Every row comes from one small tree of marks. The marks that hang from a mark follow it in brackets, in alphabetical order. Every link used is in the known rows. Which tree was each row made from?
Known rows:
P[E]: [ 2.51 -3.77 -2.27  0.58  0.56  4.49 -0.41 -3.43 -1.48  0.93 -1.09  1.48
  1.84  4.23 -0.91  0.05  1.05 -0.03 -1.90  0.67 -1.95 -1.37 -1.73  1.21
 -0.86 -3.00  1.68 -0.68  0.92]
F[E M N P]: [ 2.51 -0.57  1.83  2.22  3.21 -0.19  4.00 -1.87  5.86 -0.77  1.29 -0.60
 -1.90 -2.39  2.83 -2.64  0.79 -1.25 -3.93 -3.22 -2.68  2.23  0.10  0.54
  0.49 -1.29 -1.01 -6.17  0.93]
M[F N P]: [-0.08 -6.43  1.84  1.03  0.74  1.48  1.69  1.99 -2.74 -1.69  1.35 -2.82
  1.91 -0.87 -0.06 -0.71  4.07  1.43  0.48 -0.29  0.53  0.09 -1.09  1.57
 -4.48 -2.87 -0.19 -2.60 -2.12]
N[M P]: [ 0.33 -0.51 -0.70  1.69 -3.57  1.45  0.86 -2.31 -3.17 -0.35 -0.27  0.06
  1.73  3.03 -1.43 -0.75 -1.00  0.32 -0.77  4.64 -1.82 -2.06 -2.69 -0.84
 -4.30 -0.94 -0.26 -0.18  0.07]
M[N]: [ 1.02 -3.12  2.25  1.43  2.07  3.84  0.81 -0.30  0.09  0.35 -0.38 -0.54
  0.23  1.49 -0.03 -1.05  1.14  1.67 -0.60 -2.61 -1.13 -2.46 -1.36  0.81
 -3.50 -2.17  1.28 -1.56 -3.19]
M[F[E[P] N[S]]]: [ 3.93 -2.11  0.21  1.99  0.89  0.26  3.29  0.15 -0.02 -2.61  3.79  0.98
 -0.01 -2.67 -1.20 -1.06  0.64  1.08 -0.17 -3.21 -0.08  0.75  2.30  1.85
  0.52 -3.11  0.44 -3.18  0.14]
E[M]: [ 3.51 -0.16 -0.40  3.03  1.13  1.07 -0.04  0.11 -0.45  0.07  0.54  3.85
 -0.24  3.07  0.79 -2.36 -0.53  1.28 -2.36  0.34 -2.29  0.01 -1.23 -0.43
  0.08 -0.69  0.72 -3.61  0.62]
M[F N[S] P[E]]: [ 0.04 -8.14 -0.45 -1.68 -0.86  3.05  0.15  1.13 -2.86 -0.27  0.87 -3.61
  1.80 -2.83 -1.50  0.59  1.00  0.56  2.55 -1.00  2.65 -2.35 -1.05  4.12
 -3.51 -3.99  1.62 -0.09 -1.47]
P[E[M[F[N]]]]: [ 5.45 -1.24 -2.45  2.80  0.49 -2.11  0.08 -1.22 -1.77 -0.71  1.45  0.54
  1.76  1.33 -0.47 -4.29  2.25 -2.09 -0.90 -0.67 -0.29  4.00 -1.57  0.77
 -0.09 -2.09 -1.06 -2.68  2.55]
F[N[M] P]: [ 2.15  1.43  3.03  4.02  0.61  0.06  2.63 -1.51  2.40  0.67  1.83 -1.45
  0.59  0.92  1.61 -2.87  0.95 -1.80 -2.14  1.62 -3.90 -0.73 -1.99  0.46
 -4.42  0.56 -2.06 -3.79  0.79]
P[E[M N]]: [ 5.81  0.45 -0.77  3.14  0.85  0.19 -2.17  0.13  1.22 -0.22  0.46  2.07
  2.59  1.71  0.27 -4.21 -0.84 -0.94 -0.97 -1.03 -0.18  0.97  1.10  0.97
 -0.69 -2.41  0.14 -2.73  1.94]
M[F[N] P[E]]: [ 2.93 -5.12 -0.80  1.33 -0.19  0.68  1.29 -1.14 -2.75 -0.46  0.87 -2.57
  3.40  0.16 -0.58 -1.44  4.07 -1.83 -0.81  0.27  0.32  1.52 -1.42  2.23
 -2.48 -3.08 -0.53 -1.60  1.70]
N[P S]: [ 1.31 -3.21 -0.08  0.24 -2.63  5.80 -0.02 -0.25 -1.79  1.64 -1.91  1.44
 -0.48  0.91 -2.52  1.25 -4.43  2.35  0.64  1.24 -1.58 -5.48 -0.63  1.86
 -0.86 -1.85  2.34  0.89 -2.27]
M[N P[E]]: [-0.15 -5.94  0.56 -1.84  0.23  3.88 -0.40 -0.29 -1.13 -0.05 -0.52 -3.57
  2.76 -0.97  0.07 -0.21  2.60  0.19 -0.65 -1.09  0.82 -1.74 -1.67  2.84
 -4.98 -3.23  1.01 -2.45 -1.38]
P[E[N]]: [ 4.68 -2.08 -0.25  2.52  0.91  3.09 -0.84 -1.03  0.73  0.53 -0.17  0.61
  3.24  2.92 -0.82 -1.99  0.38 -0.40 -0.69 -1.31 -0.70 -1.39  0.71  1.20
 -1.94 -3.77  0.74 -0.23  0.52]
P[E[M[F] N]]: [ 6.05 -1.21 -2.37  3.95  0.23 -2.28 -1.25  0.22 -1.22 -1.69  1.64  1.51
  3.36  1.85 -0.30 -4.76  0.89 -0.87  0.32  0.25  0.26  3.41  0.50  0.67
 -0.61 -3.38 -0.70 -1.99  2.56]
F[E P]: [ 0.95 -3.11 -0.19  1.54  1.89  3.37  2.98 -1.92  2.07 -0.75  0.48  1.17
  0.14  1.30  0.96 -0.74  1.10  1.87 -3.70 -1.08 -3.56  0.32  0.10  0.37
 -0.48 -2.58  1.06 -4.47 -0.08]
N[M S]: [ 1.35 -0.97 -0.24  2.25 -1.18  3.01  1.14 -0.73 -0.39  2.22  1.08  2.12
 -0.17  2.84 -0.87  0.86 -2.07  1.03  0.81  1.24 -1.95 -5.25 -2.17  0.37
 -1.87 -1.01  0.76  0.93 -0.67]
E[N]: [ 4.26 -0.81  2.34  4.59  1.83  2.97  0.39  0.86  1.63  0.75  0.31  1.86
  2.02  2.95 -0.04 -1.69 -0.13  1.19 -1.18 -1.61 -1.82 -2.14  1.20  0.12
 -1.57 -2.85  0.52 -0.52 -0.99]
N[M[F] S]: [ 1.59 -2.78 -1.30  2.82 -1.38  0.35  1.78 -0.70 -2.68  0.41  2.12  1.61
  0.32  2.73 -1.41  0.08 -0.34  1.02  1.87  2.40 -1.01 -2.20 -2.19 -0.04
 -1.55 -1.33 -0.10  1.35 -0.16]
M[F[N] P]: [ 3.01 -4.10  1.24  3.47  0.61  0.39  2.42  1.38 -1.99 -0.09  1.61 -1.53
  1.74  0.17  0.07 -1.40  3.83 -0.24 -1.08  0.07 -0.73  0.92 -0.83  1.12
 -2.40 -2.27 -0.91 -2.42  0.11]

Write each row's tree:
[ 1.58 -2.04  1.08  1.43  2.17 -0.31  3.59 -0.47  3.87 -0.89  1.61 -0.87
 -0.31 -2.44  2.08 -1.31  2.36 -1.04 -3.47 -3.83 -0.53  1.22 -0.14  0.09
  0.23 -2.30 -0.61 -5.20  0.86] | F[E M[P] N]
[ 3.84  1.00 -0.48  1.85 -2.09  1.24 -0.37  1.90  1.39 -1.16  0.70  1.29
  0.24 -2.82 -1.70 -1.81 -5.63  1.41  0.31 -3.46  0.89 -1.34  3.14  0.63
  0.88 -2.98  1.68 -2.21 -1.09] | F[E[M N[P S]]]
[ 3.08 -0.41  1.02  2.07 -1.01  1.93 -0.34 -0.78  3.16  1.27  1.33 -1.43
  2.04 -0.52  0.13 -1.81 -3.11 -1.29  1.29  1.86 -1.32 -3.53 -0.25  2.98
 -3.87 -1.57 -0.29 -1.02  1.17] | F[P[E[N[M S]]]]
[ 5.84 -0.30 -0.61  1.96  0.04  1.68 -2.35  1.04  1.90  1.28  0.69  2.50
  1.13 -0.29 -0.49 -2.23 -4.00 -0.34  1.06 -2.35  0.55 -2.44  1.13  2.21
  0.65 -2.39  1.21 -0.89  0.90] | P[E[M N[S]]]
[ 3.90 -2.95 -4.35  1.79 -0.10 -0.95 -0.79 -1.63 -3.21 -1.49  1.00  2.73
  1.92  3.18 -0.59 -3.33  1.49 -0.26 -0.70  1.90 -0.31  3.32 -1.78  0.27
  0.50 -2.45  0.04 -2.40  2.87] | P[E[M[F]]]
[ 3.62 -1.37  0.24  2.79  1.21 -1.20  3.29 -0.99 -0.75 -3.91  3.79  0.47
  1.63 -0.65 -0.68 -2.47  3.51  0.42 -1.91 -2.16 -0.77  3.93  1.48  0.74
 -0.40 -3.03 -0.69 -4.82  1.22] | M[F[E[P] N]]
[ 1.56  0.96 -0.55  1.52 -3.56  1.82  1.07 -0.16  0.30 -1.10  1.36 -0.81
  2.33 -1.38 -1.71 -0.55 -3.89  0.27  1.19 -1.42  0.53 -3.46  1.41  0.21
 -2.76 -2.96  0.75  0.44 -1.60] | F[E[N[M P S]]]
[-0.75 -3.65  2.64 -0.83  2.68  2.11  3.11 -0.38  5.83 -0.34  0.99 -1.48
 -2.78 -4.88  2.27 -0.59 -2.38  1.09 -0.56 -5.23 -0.78 -1.77  0.17  2.35
 -0.52 -2.09  1.04 -4.90 -2.26] | F[E M[N[S]] P]
[ 4.15 -0.08 -1.40 -0.59 -2.88  1.81 -1.43 -0.58 -0.71  1.31 -1.09 -0.52
 -0.02 -2.41 -1.74 -2.06 -5.07 -1.60  0.60 -0.70  0.30 -1.86 -0.66  2.62
 -0.90 -1.25  1.05 -1.18  0.25] | F[N[P[E[M]] S]]
[ 4.18 -4.47 -0.06  2.30  0.21  2.09  0.20 -0.33  1.19  0.19  1.22 -1.17
  1.67 -0.64 -0.80 -2.18 -1.58  0.32  2.01  0.60 -0.36 -1.36  1.58  3.55
 -1.38 -3.56  0.07 -0.40  0.86] | M[F[P[E[N[S]]]]]
[ 0.91 -0.52  1.51  0.68 -1.53  0.95 -0.64  0.91 -1.78 -1.74 -0.55 -0.78
  0.06 -1.57 -0.37 -2.87 -2.06  1.50 -0.46 -0.38  0.03 -0.18 -1.08  0.37
 -4.14 -0.96  0.41 -3.78 -2.45] | E[M[N[P]]]
[ 0.15 -3.59 -1.70 -1.00 -2.24  2.99 -0.68 -1.19 -1.54  1.50  0.62 -0.55
  2.22  0.31 -0.52  1.47 -1.03 -0.79  0.65  2.75  0.37 -4.38 -2.36  2.61
 -3.16 -1.76  0.43 -0.54  1.19] | N[M[P[E]] S]
[ 1.97 -0.23 -0.14  1.09 -0.35 -0.14  2.96 -2.30  2.00 -1.13 -0.17 -0.66
 -0.66 -2.34 -0.09 -1.96 -0.81 -0.90 -2.83 -2.58 -0.71  1.44 -0.43 -0.70
  0.06 -2.29 -0.22 -3.40 -0.34] | F[E M N[P]]
[-0.27 -5.15  3.55 -0.41  0.35  5.68  0.82  2.53  0.01  1.17  0.24 -1.98
 -0.40 -2.72  0.05  1.60 -1.23  1.76  1.26 -2.60  0.72 -5.81 -0.51  3.27
 -3.49 -2.13  2.06 -1.52 -3.72] | M[N[S] P]
[ 0.37 -2.20  0.65  1.40 -1.91  2.63  0.70  0.63 -0.90  1.60  1.22  0.10
  0.79  0.60 -0.26  1.38 -1.32  0.82  0.56  2.25 -1.07 -5.15 -1.76  1.45
 -3.12 -0.81  0.75 -1.19 -0.17] | N[M[P] S]
[ 0.63 -1.95  2.56  1.18  0.78  0.80 -0.17  2.96 -0.14 -0.90  1.20 -1.19
  0.67 -1.94  1.53 -2.29  0.93  1.48 -1.04 -1.38  0.35 -0.61 -0.63  1.40
 -3.83 -1.02  0.42 -5.54 -1.60] | E[M[N P]]
[ 3.41 -3.31  0.57  1.67 -0.03  3.08 -0.99  0.46  0.36  0.09  0.21 -0.89
  4.54  0.77  0.09 -0.85  1.03 -0.56 -1.02 -0.20  0.20 -1.51  0.41  2.21
 -3.04 -3.80  0.37 -1.60  0.93] | M[P[E[N]]]
[ 3.85 -1.98  1.35  3.05 -0.11 -0.71  1.29  3.15 -0.83  0.25  2.66  0.04
 -0.54 -2.72  0.29 -2.26 -0.25 -0.24  0.73 -0.93  0.78  0.09  0.08  2.12
 -0.30 -0.81 -0.39 -3.21  0.47] | E[M[F[N[S]] P]]
[ 3.32 -0.57  0.93  2.20  0.64  1.22  0.42  3.47  2.67 -0.66  2.73  1.20
  1.11 -3.63  0.73 -1.43 -2.64  1.03 -0.60 -4.57  1.24 -1.47  3.47  1.39
  0.42 -2.99  1.26 -3.76 -0.06] | F[E[M[P] N[S]]]
[ 0.70 -3.61  2.29  0.05  2.06  2.53  0.74  0.73  2.81  1.51 -0.22  0.38
 -2.60 -1.81  0.87 -0.17 -2.94  1.51  0.96 -3.58 -0.32 -4.21 -1.29  1.80
 -0.73 -1.44  0.90 -1.53 -3.03] | F[M[N[S]]]
[ 2.65 -1.42  0.22  1.07 -1.79  4.29  1.00  0.84  0.93 -0.09  0.20  0.05
  1.12 -1.72 -2.47  0.02 -4.05  1.65  0.30 -3.72  0.67 -3.93  2.83  1.09
 -0.34 -4.20  2.41  0.57 -2.49] | F[E[N[P S]]]
[ 3.65 -5.63 -0.68  1.26 -0.96  2.61 -0.69  1.50 -1.57  0.17  1.23 -1.10
  3.20 -1.24 -1.67 -0.53 -0.10 -0.25  2.43 -0.16  1.98 -2.13  1.36  3.32
 -1.57 -4.60  0.37  0.73  0.77] | M[F P[E[N[S]]]]
[ 1.52 -2.20  1.37  0.30  1.78  1.41  3.55  0.57  3.95  0.72  1.49 -0.40
 -1.52 -4.66  1.36  0.36 -0.93 -0.67 -1.45 -4.83  0.32 -1.66  0.82  1.55
  1.39 -2.43  0.37 -3.85 -0.44] | F[E M[P] N[S]]
[ 1.70 -0.64  2.59  2.10 -1.30  1.78  1.62  1.19  0.50  2.24  1.60 -1.41
  0.43 -1.26  0.15  0.54 -1.07 -1.21  0.29  0.12 -0.55 -4.70 -1.64  1.82
 -3.63 -0.19 -0.64 -1.30 -0.62] | F[N[M[P] S]]
[ 4.36 -0.37 -0.32  3.93  0.28 -2.42  0.04  0.62 -2.65 -3.73  3.12  3.54
  0.64  0.74  0.12 -3.81  1.27  2.42 -0.73  3.62 -1.42  3.62  0.10  0.58
 -0.50 -0.52 -0.88 -5.66  2.86] | E[M[F] P]
[ 2.88  0.50  1.84  3.09 -0.23  1.91  1.72 -0.26  1.32  2.43  1.42  0.20
 -0.19  1.07 -0.63 -0.08 -2.00 -1.10  0.29 -1.03 -1.69 -4.54 -1.84  0.77
 -2.32  0.03 -0.20  0.47 -1.28] | F[N[M S]]
[ 1.93  1.55  1.04  2.61 -3.09  0.64  1.62 -1.50 -1.43  0.10  0.27 -1.88
  1.96  1.11 -1.48 -1.62 -0.67 -1.52 -0.94  2.19 -1.98 -1.70 -2.49 -0.66
 -4.85 -0.51 -1.22 -0.86 -0.20] | F[N[M P]]
[ 2.68  0.00  0.00  4.43 -3.66 -1.99  0.77  0.03 -3.06 -2.11  1.83 -1.57
  4.10  1.62 -1.69 -3.09  0.21  0.01  1.37  3.95 -0.60  0.28 -0.34 -0.73
 -5.00 -2.04 -1.88  0.07  0.36] | E[N[M[F] P]]
[ 5.87  2.56  3.40  4.24  0.83  0.40 -1.67  3.42  2.43 -0.66  3.01  3.52
  0.17 -2.18  0.58 -3.04 -4.58  2.09  1.06 -0.57 -0.38 -2.29  3.33  2.33
 -0.32 -0.68  0.43 -4.12  0.53] | E[M N[S] P]
[ 2.68 -0.60  0.07  3.17 -4.09 -0.34  0.53  0.86 -2.64 -0.58  1.86 -1.03
  2.49 -0.51 -2.89 -1.88 -2.93  0.55  3.43  2.60  0.37 -2.74  0.13  0.60
 -3.79 -2.00 -1.02  1.93 -0.62] | E[N[M[F] P S]]
[ 2.34 -0.77  0.35  1.01 -0.91  1.33  1.34  0.11  3.24 -0.64  0.04  0.58
 -0.35 -3.30 -0.64 -0.87 -5.13  0.83  0.46 -3.40  0.83 -2.48  2.10  0.83
  1.00 -3.54  0.98 -1.10 -1.36] | F[E[N[P S]] M]
[ 2.95  0.04  1.88  2.01 -0.71  0.31  1.80 -1.69  1.30  0.74 -1.06 -0.32
 -0.88 -0.93  0.00 -2.31 -1.43 -0.85 -1.97  0.20 -1.76 -0.39 -1.46 -0.02
 -1.28 -0.76 -1.26 -2.39 -0.49] | F[M N[P]]
[ 5.79  3.28  2.96  5.09  1.55 -1.41 -1.42  2.51  1.89 -2.19  3.04  3.39
  1.22 -0.56  1.18 -4.79 -1.44  1.48 -0.99  0.51 -1.20  0.87  2.46  0.88
 -1.46 -0.75 -0.75 -5.64  1.88] | E[M N P]
[ 2.52  0.60  3.19  1.62  1.51 -0.54 -0.86  1.90  0.29 -2.99  2.34  0.83
  0.15 -1.70  0.95 -3.54 -0.56  2.18 -1.15 -0.60 -0.40  0.58  0.35  1.39
 -3.27 -0.26 -0.19 -6.73 -0.54] | E[M[N] P]
[ 5.67  0.75  1.78  3.52  0.22 -2.01  0.54  2.26 -0.31 -1.58  3.51  2.33
 -1.19 -2.45 -0.40 -3.42 -1.69  0.71  0.87 -0.02 -0.38  0.87  1.19  2.37
  0.31 -0.47 -0.81 -4.36  1.46] | E[M[F[N[S]]] P]
[ 3.15  1.63 -0.70  1.57 -1.25 -0.20  1.67 -0.58 -0.36 -1.94  0.60  0.22
  0.22 -1.85 -0.42 -3.10 -1.07 -0.92 -2.90 -2.89 -0.80  2.26  0.51 -0.69
 -0.38 -2.05  0.47 -4.38 -0.33] | F[E[M] N[P]]
